What can hang from each mark
M: U
N: C Q U
U: C M N Q T
T: M U
C: Q
Q: C U

Every row comes from one small tree of marks. The marks that hang from a mark follow it in brackets, in alphabetical order. Every link used is in the known rows. Which tree was each row made from?
Known rows
U(C Q T): [  9  -2   0 -11 -18   5 -15 -13 -12   5  17  20  -4  10  13   4  -7 -18
  -8  24  24 -28]
N(C(Q) U(M)): [ 27 -10 -13   2 -12  24   5 -13  -6  16  16   8 -10  15  13  -7 -18 -27
 -17  11  26 -32]
U(C M Q T): [  2   2   3 -35 -20  -2 -18 -14 -11   4  11  21  -8   6  15   2 -17 -16
   0  17  15 -28]
U(N T): [ 16 -12  -7  -9  -7  17 -10 -13  -4   5  16  21   0  -6  19   5   7 -14
  -2  21   9 -21]
T(U(N(C))): [ 27  -9 -19  18  -1  19 -10  -8  -4  23  25  15   7   0  22   1   0 -19
 -19  20  27 -34]
T(U(C(Q) N)): [ 20 -10  -8  13 -16   8   2  -3   1  23  26  15   2   6  11   4   1 -19
 -16  23  21 -19]
N(C(Q) U(M T)): [ 15  -5 -13 -16 -15  14   4 -21  -8  13  16  14  -8   8  11  -5 -31 -25
 -11  15  20 -34]
Q(U(N)): [ 24 -19  -9 -10  -9  22  -9 -15   5  15  23  13   5  -2  22   4  21 -22
  -6  20   7 -18]
U(C Q): [ 21  -7  -1   6 -15  15 -14  -6  -9   9  17  14  -6  16  17   2   4 -21
 -14  20  30 -26]
Q(C U(M N T)): [  6  -3  -8 -48 -16   0   8 -28  -2  13  16  18   7 -11  27   4   4 -18
   5  10 -11 -23]
M(U(C Q T)): [ 10   4  -4 -10 -21   1 -14 -16  -4   9  21  17   0  -1   3   3 -20 -17
  -7  35  34 -28]
Q(C U): [ 24 -17 -13   6 -14  19  11 -24  -1  15  19   7  -6  -3  27   5  18 -27
 -17  12  14 -25]
T(M U(C)): [ 10 -16 -11  12 -17   6 -16  -5   4  20  19  21 -13  -3  14   3   4 -15
 -18  34  28 -30]
N(C Q U(M)): [ 32  -6 -17 -17  -2  24 -11 -13 -14  17  17  10  -1  13  27 -10 -17 -28
 -15  11  36 -40]
C(Q(U(M N T))): [  6  -9  -1 -44 -21   5   3 -18   8  12  17  16  -3  -7  15   4  -5 -21
   5  15  -9 -14]
M(U(Q)): [ 27  -8  -7   4 -15  22 -13  -5   5   9  17   9  -8  -5   6   3  -8 -20
 -14  31  35 -21]
U(T): [ 14 -17  -8   5 -11  20  -9 -18  -5   2  13  16 -15  -8  18   5  -1 -17
 -10  20  19 -25]
T(M U(Q)): [ 14 -16  -8  -9 -20  15 -18   6  10  18  15  19 -14  -5   9   5  -3 -17
 -17  40  25 -23]
U(M N Q(C) T): [  9   6  -1 -49 -16   2   2 -11  -8   7  10  21   5   0  23   4  -5 -14
   2  12  -2 -22]
C(Q(U(T))): [ 12 -17  -7  -6 -23  14   6 -22   5  11  20  12 -13  -5  12   7  -3 -27
  -9  21  11 -18]
T(U(M Q)): [ 16 -11  -7 -25 -17  14 -17  -1   1  14  12  12 -13  -7  14   4 -20 -18
 -12  20  18 -23]

Which tree is each row?
[ 25  -5  -9  -1   1  19 -11  -9  -7  13  13  17   0   5  28  -3   4 -15
  -7   5  14 -32] : U(M N(C))
[ 13 -10 -12 -10 -15  10 -11 -24 -13  10  24  16   2   8  11  -1 -11 -21
  -9  29  25 -33] : N(U(C T))
[  4  -6  -1 -14 -14   1 -16 -10  -1  10  17  31   1   3  16   3  14  -9
   1  33  10 -26] : U(C N T(M))
[ 33 -10 -16   6  -4  23  -6 -18  -7  21  24  10   1  10  32  -3   5 -34
 -19  12  36 -36] : N(C Q(U))
[ 25  -3  -8  24 -11  16   3  -2  13  21  19  20  -2   2   8  -1   4 -16
 -15  34  29 -25] : T(M(U(N(C(Q)))))
[  6   1  -3 -53 -22   0 -18 -17 -12   8  18  18   2  12   8  -3 -28 -20
  -1  26  16 -31] : N(U(C M Q T))
[ 17  -4  -2  12 -20   6  -1  -1  14  19  21  21  -2   3   3   2  10 -13
  -8  38  24 -17] : T(M(U(C(Q) N)))
[ 25   1 -12  -7   2  16 -10 -12 -14  14  20  22  11   8  31  -2  -1 -21
  -8  15  28 -36] : U(N(C Q) T)
[ 15  -4  -9 -20 -18   7  -1   5   6  23  18  22   6  -2  17   5   9 -14
 -14  34  13 -22] : T(M U(N Q(C)))
[  8 -11  -9   0 -21   7   4 -20   7  19  18  21 -12   3  12   2  -1 -26
 -13  28  17 -30] : N(C(Q(U(T(M)))))
[ 14  -3  -6 -11 -17  11   6 -15 -10   5  13  16  -6   1  20   6  -3 -20
 -12  18  17 -25] : U(Q(C) T)
[ 15   3  -7 -41  -7   6   5 -14 -11  10  10  20   5  -4  35   2  -1 -17
   0   5   6 -25] : U(M N(Q(C)) T)
[ 20  -1 -17 -34  -5  15 -11 -21 -16  14  17  15   2   8  25  -8 -29 -26
  -8  15  30 -42] : N(C Q U(M T))
[ 16  -6  -1 -13  -8   9 -14 -10  -6  10  14  19  -1   6  24   0   9 -13
  -1  10   9 -24] : U(C M N)
[ 13  -2 -12 -35  -9   7 -10 -26  -9  16  17  16  -1   0  31  -3 -17 -29
  -5   9  20 -38] : N(C Q(U(M T)))
[  1  -3   2 -19 -23   0 -19  -7  -2   8  13  28  -9   9  10   3  -1 -14
  -6  37  21 -28] : U(C Q T(M))
[  4 -13 -10 -18 -22   4   6 -26   5  14  16  21  -9 -11  21   6  14 -20
  -8  28   5 -27] : Q(C U(T(M)))
[ 35   1 -13   1  -5  18   8  -9  -1  18  21  12  10  -5  26   1   8 -20
 -12  19  31 -22] : M(U(N(Q(C))))
[ 24  -8  -5  33 -19  14   4 -12   4  15  21  10 -12   3   4   3  -6 -21
 -17  25  38 -20] : M(U(C(Q)))
[ 18  -8  -5 -29 -14   6 -13 -18  -5  17  19  12  -4   7  30  -2   0 -28
  -5   9  21 -28] : N(Q(U(C M)))
[ 10 -18 -12 -21 -16  18 -14 -15   2   9  16  22  -9  -3   8  -1  -5 -17
  -8  41  18 -29] : N(U(T(M)))
[ 27   0 -11  -7  -9  13   5  -3   8  20  17  20   6  -7  23   0  14 -16
 -10  31  28 -23] : T(M(U(N(Q(C)))))
[ 11 -11  -9  -4 -15   4 -14 -12  -4  17  16  13 -12  -6  18   2 -12 -16
 -13  15  21 -30] : T(U(C M))
[ 18  -3 -12 -29 -19  13   5 -19 -12  10  19  13   5   7  12   2 -13 -24
 -12  26  20 -28] : N(U(Q(C) T))
